What can hang from each mark
Z_448: Z_366 Z_623
Z_282: Z_610
Z_758: Z_366 Z_553
Z_580: Z_553
Z_623: Z_282 Z_448 Z_872
Z_872: Z_553 Z_623
Z_537: Z_610
Z_553: Z_580 Z_758
Z_366: Z_448 Z_630 Z_758
Z_630: Z_366
Z_610: Z_282 Z_537
Z_193: Z_366 Z_610

Every row comes from one small tree of marks. Brackets hold a mark, then the marks that hang from it, in the order of their numbers. Every link used is in the known rows. Which tree was each row made from?
Known rows
(Z_580 (Z_553 (Z_758 (Z_366 (Z_448 Z_623) Z_630)))): [ -8  18  -3  -8   8  -7 -22 -13 -10   6   4  12 -32  -8  -1   8  -6   5
   2  26  -3   7   8 -11  30  -7  -7  -3   1  -4]
(Z_448 (Z_366 Z_630 (Z_758 (Z_553 Z_580))) Z_623): [ -9  -4  18 -11   9 -16 -11  -5  -6   8  10   1 -16   4   4  14 -14  -7
  16  16  -1   2  18   3  53   8 -21 -15  -1  10]
(Z_623 Z_448): [-2  3  1 -1  1  0  3 -1  2  0 -1 -2  1  1  3  0 -3 -4 -2 17  1  1 -6  1
  4 -3  0  2 -8  2]
(Z_610 Z_282 Z_537): [ -1   9  -3   3   5  -3 -10   7   7   3   0 -18  -7  -6  -4  18   1  11
  -3   4 -13   6   0   4   5  -8   7   1   2  -3]
(Z_553 Z_580 (Z_758 (Z_366 Z_630))): [ -5  26  -2  -5   2  -3 -16  -8 -12  12   7   6 -27   0  -5  -1  -2   1
  10   6  -1   9  12 -15  18  -3 -19  -7   8   3]
(Z_448 Z_366): [-3 -2  2 -2  2  0  9  5 -2 -2  2 -6  4  2 -3  3 -1  3  4  3 -3  4 -1 -2
 21 -1 -2 -7 -3 -3]
(Z_193 (Z_366 (Z_448 (Z_623 Z_282))) Z_610): [-11  -9   8   0  21  -6 -12  -2   0   0  -9   8  -5  -3   7   9   2  -4
 -10  28 -10   1 -11   0  29 -11  17   0 -11   0]
(Z_630 (Z_366 Z_448 (Z_758 Z_553))): [ -6 -24  11  -8  10  -7   6 -15  -6  13  13  -8 -12  -6  -2  20   3  16
  17  -5   1   3  13  19  36   4  -2  -7   6   2]
(Z_580 (Z_553 (Z_758 (Z_366 Z_448)))): [ -9  14  -5  -9   6   3 -21 -13 -10  10   7   4 -14  -9  -6   9   6   9
   9   2  -2   4  14  -8  12  -7  -2  -4  10  -9]
(Z_448 (Z_366 Z_630 (Z_758 Z_553)) (Z_623 Z_872)): [ -4  -3  13  -9  11 -13   9  -1   1   0   6  -2 -31   1   5  17 -17  -6
  16  19  -1   0  -3   3  47   6 -16  -4 -11  11]
(Z_872 Z_623): [  0   6  -2  -2   4  -1   4   1   1  -4   5   0   1  -1   5  -3  -4  -1
  -2   7   1  -3 -16   0  -2  -4   2   4  -5   5]
(Z_630 (Z_366 Z_758)): [ -3 -10   4  -3   6   2  11  -8  -6   8   7  -7 -12  -5  -3  15   5  18
   7  -9   0   3   4  10  24   1  -1  -5   2   2]
(Z_758 Z_366): [ -1  -3  -3   1   3  -1   3  -1  -3  -3  -1  -1 -12   0  -5  -1   1   6
   7  -2  -6   4  -1 -11   8  -2  -1   2   5   0]
(Z_610 Z_537): [ 3  8 -2  3  2 -3 -5  5  2 -2  3 -6  5 -5  0 19  2  9 -2  9 -8  3 -6  0
  5 -3  3 -2  3  2]
(Z_448 (Z_366 Z_630 (Z_758 Z_553)) Z_623): [ -5 -14  13  -7   9 -14   7  -3  -3   1   7  -2 -15   1   3  13 -14  -2
  14  15  -3   3   2   3  50   8 -14 -10  -3  11]
(Z_448 (Z_366 Z_630) (Z_623 (Z_282 Z_610) Z_872)): [ -2   4   4  -1   2 -11 -14   2  -4  -9  -5   0 -30   0  10   5 -18  -3
 -14  40  -9   1 -25  -3  35  -2  -4   4 -12  17]
(Z_630 (Z_366 (Z_448 (Z_623 Z_282 Z_872)) Z_758)): [ -5 -10   6  -4  14  -1  -2 -11   0   3  -3   2 -44 -10   8  25  -4  18
  -3  24  -3  -3  -9  15  37  -4  10  12 -16   3]
(Z_872 (Z_553 Z_758) (Z_623 (Z_282 Z_610) Z_448)): [ -4  32  -7  -5   3   1 -29  -5   0   9  11  -3   1  -8  18  -1  -6  -4
  -7  26   0  -3 -28   2  -9 -13   0  11  -2  12]
(Z_872 (Z_553 Z_758) Z_623): [ -2  38  -5  -6   8   4  -8   2   4  12  15  -1   0  -6   8   0  -1  -3
   7   0   6  -3  -8  -1 -11 -11  -5   5  -2  -5]
(Z_537 (Z_610 Z_282)): [ -5   1  -3   1   9  -8  -3   7   8  11  -2 -21  -7  -4 -11  15   4   4
   1   4 -13   3   4   6   1  -8   7   3  -2  -1]
(Z_623 Z_282): [ -1  -4  -1   0  -1   2 -11  -2  -1  -2  -4   3  -8  -1   5  -3  -3   1
  -6  10  -2  -2  -8   1  -2   0   3   4   0   9]
(Z_630 Z_366): [ -1  -2   1  -2   2   0   5  -2  -5   6   4  -5 -10  -1  -2   4   1  13
   0  -1   0   5   2   8  12  -4   0  -4   1   0]
(Z_448 Z_366 (Z_623 (Z_282 (Z_610 Z_537)))): [  0  -4  -2   4   3 -10 -26   6  -4 -10  -2  -7   3  -7   9  23  -6  13
 -16  34 -20   5 -22   2  30  -4  11   1   2  14]
(Z_193 (Z_366 Z_630)): [ -8  -6   9  -3   5  -6  15  -2  -4   3   4   4  -7   4  -1 -10  -6 -11
   0  10  -1   2   0 -10  26   3 -12 -13   0   5]
(Z_872 Z_553 (Z_623 Z_448)): [ -3  26   2  -5   8  -1   2   6  10   3  10  -5   2   1  11  -4  -7 -10
   1  21   5  -6 -15   0   0 -12  -4   6 -14  -2]
(Z_282 Z_610): [  0  -5  -1   2  -3  -5 -13  -3  -5   0   2  -4   8  -2   1   1   2   2
  -6  -1  -5   0  -6   1   0   2   2   0   9   6]
(Z_553 Z_580 (Z_758 (Z_366 (Z_448 Z_623) Z_630))): [ -8  20   1  -5   8  -9 -19 -11 -10   9   2  12 -34  -4  -1   8  -6   4
   5  25  -3   9  11 -11  36  -5  -9  -1  -3  -4]
(Z_366 (Z_448 (Z_623 Z_282)) Z_630 Z_758): [ -4 -14   7  -1   7  -7  -4 -11  -3  -5  -4   8 -29  -7   7  13 -10   6
  -7  33  -3  -2 -10   2  40   3   1   3 -12   9]
(Z_448 (Z_366 Z_630) (Z_623 (Z_282 (Z_610 Z_537)))): [  1   1   1   4   2 -15 -21   6  -7 -11  -1  -5  -9  -5   8  19 -13  11
 -18  46 -19   7 -25  -2  43  -3   1  -5  -2  19]
(Z_630 (Z_366 Z_448 Z_758)): [ -6 -16   6  -4   9   0  13 -12  -6   8   7  -6 -14  -8  -4  21   7  22
   7  -2  -1   3   6  14  37   0   4  -5  -2  -5]
(Z_553 Z_580 Z_758): [ -5  24  -1  -6   0   3 -24  -7  -6  17   7   4  -3  -2   1   5   4  -3
   6  -4   4   3  16  -1  -4  -2  -8  -3   6  -2]

Write each row's tree
[ -8  19  -3  -9   5  -2 -16 -13 -13   8   9   7 -27  -6  -7   5   0   7
   7  14  -1   7  11 -11  25  -6 -12  -9   7  -4]  (Z_580 (Z_553 (Z_758 (Z_366 Z_448 Z_630))))
[-11   0  18 -12   6 -11  -2  -7  -7  11  14  -6  -9   6   2  11 -12 -10
  18  21   1   4  14   2  53   7 -27 -18  -3  12]  (Z_623 (Z_448 (Z_366 Z_630 (Z_758 (Z_553 Z_580)))))
[ -9 -13  14  -3  26 -12  -1  -4   0  10  13  -9  13  -7  -3  39  12   5
  15   4 -14   4   2   7  42  -3   5 -16   8   2]  (Z_193 (Z_366 Z_448 (Z_758 Z_553)) (Z_610 Z_537))
[ -2   2   5  -1   5  -9   8   5  -2  -7  -2   1 -15   2   1   2 -14  -1
  -3  27  -4   6  -7  -5  40  -2  -7  -6 -12   2]  (Z_448 (Z_366 Z_630) Z_623)
[ -8  -7  17 -10   6 -14 -12 -13  -7  13  13   2 -16   1   0  13  -5  -4
  17   7   4  -2  23   7  40  10 -19 -13   4   6]  (Z_366 Z_448 Z_630 (Z_758 (Z_553 Z_580)))
[ -4  -8   7  -1   5  -5  13  -9  -4   0   4   0 -17  -4  -4  13  -1   6
   4  11   0   1   1   1  38   5  -6  -6  -6   0]  (Z_366 Z_448 Z_630 Z_758)
[ -8  -6   2  -6   9   2  10  -4  -1  -8   5  -7  -4  -4  10   9  -8   3
   0  29  -5  -2 -29   1  33  -3   2   3 -15  14]  (Z_872 (Z_623 Z_282 (Z_448 (Z_366 Z_758))))
[ -9 -13  15 -10  10 -13 -23 -13  -2  12   7   5  -9  -2   7  20  -3  -4
  14   8   1  -4  23  11  32   8  -3  -2   1   0]  (Z_366 (Z_448 Z_623) (Z_758 (Z_553 Z_580)))
[ -1   6   3  -1  11 -10   7  -2   1  -7  -5   7 -48  -2   0   7 -11   2
   1  33  -6   3  -9 -10  37  -5  -3   9 -16  -1]  (Z_758 (Z_366 (Z_448 (Z_623 Z_872)) Z_630))
[ -7  -2  13  -8   8 -20 -20  -8  -7   5   5   9 -30   3   2   4 -13  -5
  11  26  -4   4  18  -4  42   2 -14  -4   2   5]  (Z_758 (Z_366 (Z_448 Z_623) Z_630) (Z_553 Z_580))
[  0   6   1  -1   4  -1 -16   1   7  -5 -10   8 -30  -2  13   4 -11  -4
 -10  26  -1  -6 -15   1   0  -3   6  17 -14   8]  (Z_448 (Z_623 Z_282 Z_872))
[-10 -15  17 -11  13 -13 -17 -16  -7  18  11   1 -19  -3   6  24  -2   9
  14   7   1   0  26  19  45   4  -3  -6   2   1]  (Z_630 (Z_366 (Z_448 Z_623) (Z_758 (Z_553 Z_580))))
[ -5 -32   8  -4   6 -14 -29 -17  -5   1   2   1  -7  -8  12  18  -5   4
   0  17  -8  -4  -5  14  28   9   8   6   7  17]  (Z_366 (Z_448 (Z_623 (Z_282 Z_610))) (Z_758 Z_553))
[ -6 -11  12  -8   6 -10  16  -6  -4   3  11  -9  -8   3   0  10 -12  -5
  17  20  -1   5  -2   3  50   6 -20 -14  -5  13]  (Z_623 (Z_448 (Z_366 Z_630 (Z_758 Z_553))))
[ -8  21   1  -6   5  -4 -14 -12 -13  12   7   6 -29  -3  -7   5   0   5
   9  13  -2   9  15 -11  30  -4 -14  -7   4  -3]  (Z_553 Z_580 (Z_758 (Z_366 Z_448 Z_630)))
[ -4 -18  12  -5  10 -16   1 -12  -2   3   5   4 -20  -3   4  15 -11  -1
  10  19   0   0   5   8  42   8  -8  -3  -4   7]  (Z_366 (Z_448 Z_623) Z_630 (Z_758 Z_553))
[ -2 -12   7  -3   9 -18  -2  -7  -4  -3   1   6 -29   0   1   3 -13   0
  10  26  -6   6   3  -4  39   2  -7   0  -1   6]  (Z_758 (Z_366 (Z_448 Z_623) Z_630) Z_553)
[ -7  -6  13 -10   4  -7 -20 -10  -3  15  12   0  -2   2   3  11  -1  -6
  19 -11   3  -4  24   7  14  10 -14  -8  11   7]  (Z_366 (Z_758 (Z_553 Z_580)))
[ -6 -18   7  -3  12  -4   7 -11  -4   6   3  -1 -20  -9   1  23   2  20
   2  11  -2   3   3  14  41  -1   9   1  -8  -6]  (Z_630 (Z_366 (Z_448 Z_623) Z_758))
[ -1  38  -4  -6   8   3 -27   1   9  11   0   8 -31  -6  16   8  -8  -6
  -1  19   4  -6  -7   0  -9 -10  -1  17 -11  -2]  (Z_448 (Z_623 Z_282 (Z_872 (Z_553 Z_758))))
[  0  27   4  -5   9  -3  -9   9  13   4   0   3 -22   1  10   6  -8 -10
   2  13   4  -8   1   0   0  -8  -3  12 -14 -10]  (Z_448 (Z_623 (Z_872 Z_553)))
[ -7  -8   5  -4   6   1  18  -3  -1  -1   4 -10   2  -1  -1  14  -1   3
   9  12  -3   4  -5   0  37   0  -3  -7  -9   0]  (Z_623 (Z_448 (Z_366 Z_758)))
[ -5 -13  12  -7   5 -10  13  -4  -5   3  12  -7  -9   2  -3  10  -9   0
  19   4  -2   5   5   3  45   9 -19 -16   3  11]  (Z_448 (Z_366 Z_630 (Z_758 Z_553)))
[ -6 -25  12  -7  14 -11   0 -15  -4  10   8  -2 -17  -7   4  24  -3  15
  12   7  -1   2  10  21  41   4   3  -2   0   2]  (Z_630 (Z_366 (Z_448 Z_623) (Z_758 Z_553)))
[ -3  -3   1   0   4  -7  11  -5  -7  -5   0   1 -26  -1  -8   0  -4   8
   5  17  -5   7  -2 -11  34  -2  -6  -3  -2  -1]  (Z_758 (Z_366 Z_448 Z_630))
[ -8  -8  15 -12   7  -6 -14 -12  -8  21  16  -5 -11   0   1  16   1   8
  19 -12   3   1  26  15  26   6 -13 -12  12   8]  (Z_630 (Z_366 (Z_758 (Z_553 Z_580))))
[-10  -8  15 -12   6  -7 -10  -5  -5  12  14  -6   2   3   0  15  -1  -3
  23  -8   0  -1  23   5  35   8 -15 -15   8   4]  (Z_448 (Z_366 (Z_758 (Z_553 Z_580))))
[ -7  -1  12  -8   5 -16 -14  -9  -8   8   9   3 -24   4  -3   1  -7  -3
  16  14  -2   5  21  -5  37   3 -18 -10   8   5]  (Z_758 (Z_366 Z_448 Z_630) (Z_553 Z_580))
[ -8  -7  18  -9   9 -18 -18 -13  -5  10   8   7 -21   0   6  16 -11  -6
  12  19   2  -2  20   8  45   9 -14  -7  -2   6]  (Z_366 (Z_448 Z_623) Z_630 (Z_758 (Z_553 Z_580)))
[-14  -3   8   2  27  -5   1   1   4  10   4 -20  -1 -10  -9  39  16  12
   4   3 -20   7   2   4  42 -13  15 -10   0 -10]  (Z_193 (Z_366 Z_448 Z_758) (Z_610 Z_282 Z_537))
[ -1  13   6  -3   7  -8  10   7   2  -6  -4   1 -31   3   3   6 -16  -5
  -1  31  -2   3 -11  -4  36  -4  -9   0 -20   2]  (Z_448 (Z_366 Z_630) (Z_623 Z_872))
[ -3  35  -7  -6  11   3 -24   0   5   8  -1   6 -43  -6  11   6  -7   1
   5  17  -2  -2  -8 -10   0 -12  -1  19  -7  -2]  (Z_448 (Z_623 Z_282 (Z_872 (Z_553 (Z_758 Z_366)))))
[ -4   4   8  -5  10  -6  15   2   1  -5   0  -1 -34  -1   2  17 -12   0
   5  23  -3   0  -9  -3  48   1 -10  -1 -18   3]  (Z_448 (Z_366 Z_630 Z_758) (Z_623 Z_872))
[ -4   6  -5  -1   7  -5 -13 -12  -8  -1  -4  11 -41  -9   3   4  -9  10
  -4  35  -7   8 -12 -10  31  -6   1   7  -5   6]  (Z_553 (Z_758 (Z_366 (Z_448 (Z_623 Z_282)) Z_630)))
[ -6  20  -8  -9   3   5 -24  -9 -10  10   8   4 -13  -6  -4   4   4   5
  10  -5  -1   5  11 -12  -1  -6  -6  -4  14  -2]  (Z_580 (Z_553 (Z_758 Z_366)))
[ -6   7  10   4  24 -16  -1   5   0  -1   0   2  -6  -5   0  26   0   1
  -8  39 -15   9 -12  -4  49 -12   6 -11 -10  -1]  (Z_193 (Z_366 (Z_448 Z_623) Z_630) (Z_610 Z_537))
[ -4  32  -9  -6   9   5 -16  -2   0   6   9   1 -19  -7   9  -4  -3   5
   7   8  -2  -1 -17 -11  -5 -14  -2  11   2   4]  (Z_872 (Z_553 (Z_758 Z_366)) (Z_623 Z_282))
[ -7 -16  10  -8   8  -5  10  -6  -1   4  10 -11   4   1   2  14  -5  -2
  19   9  -2   3   2   7  36   6 -10  -8  -2   7]  (Z_623 (Z_448 (Z_366 (Z_758 Z_553))))
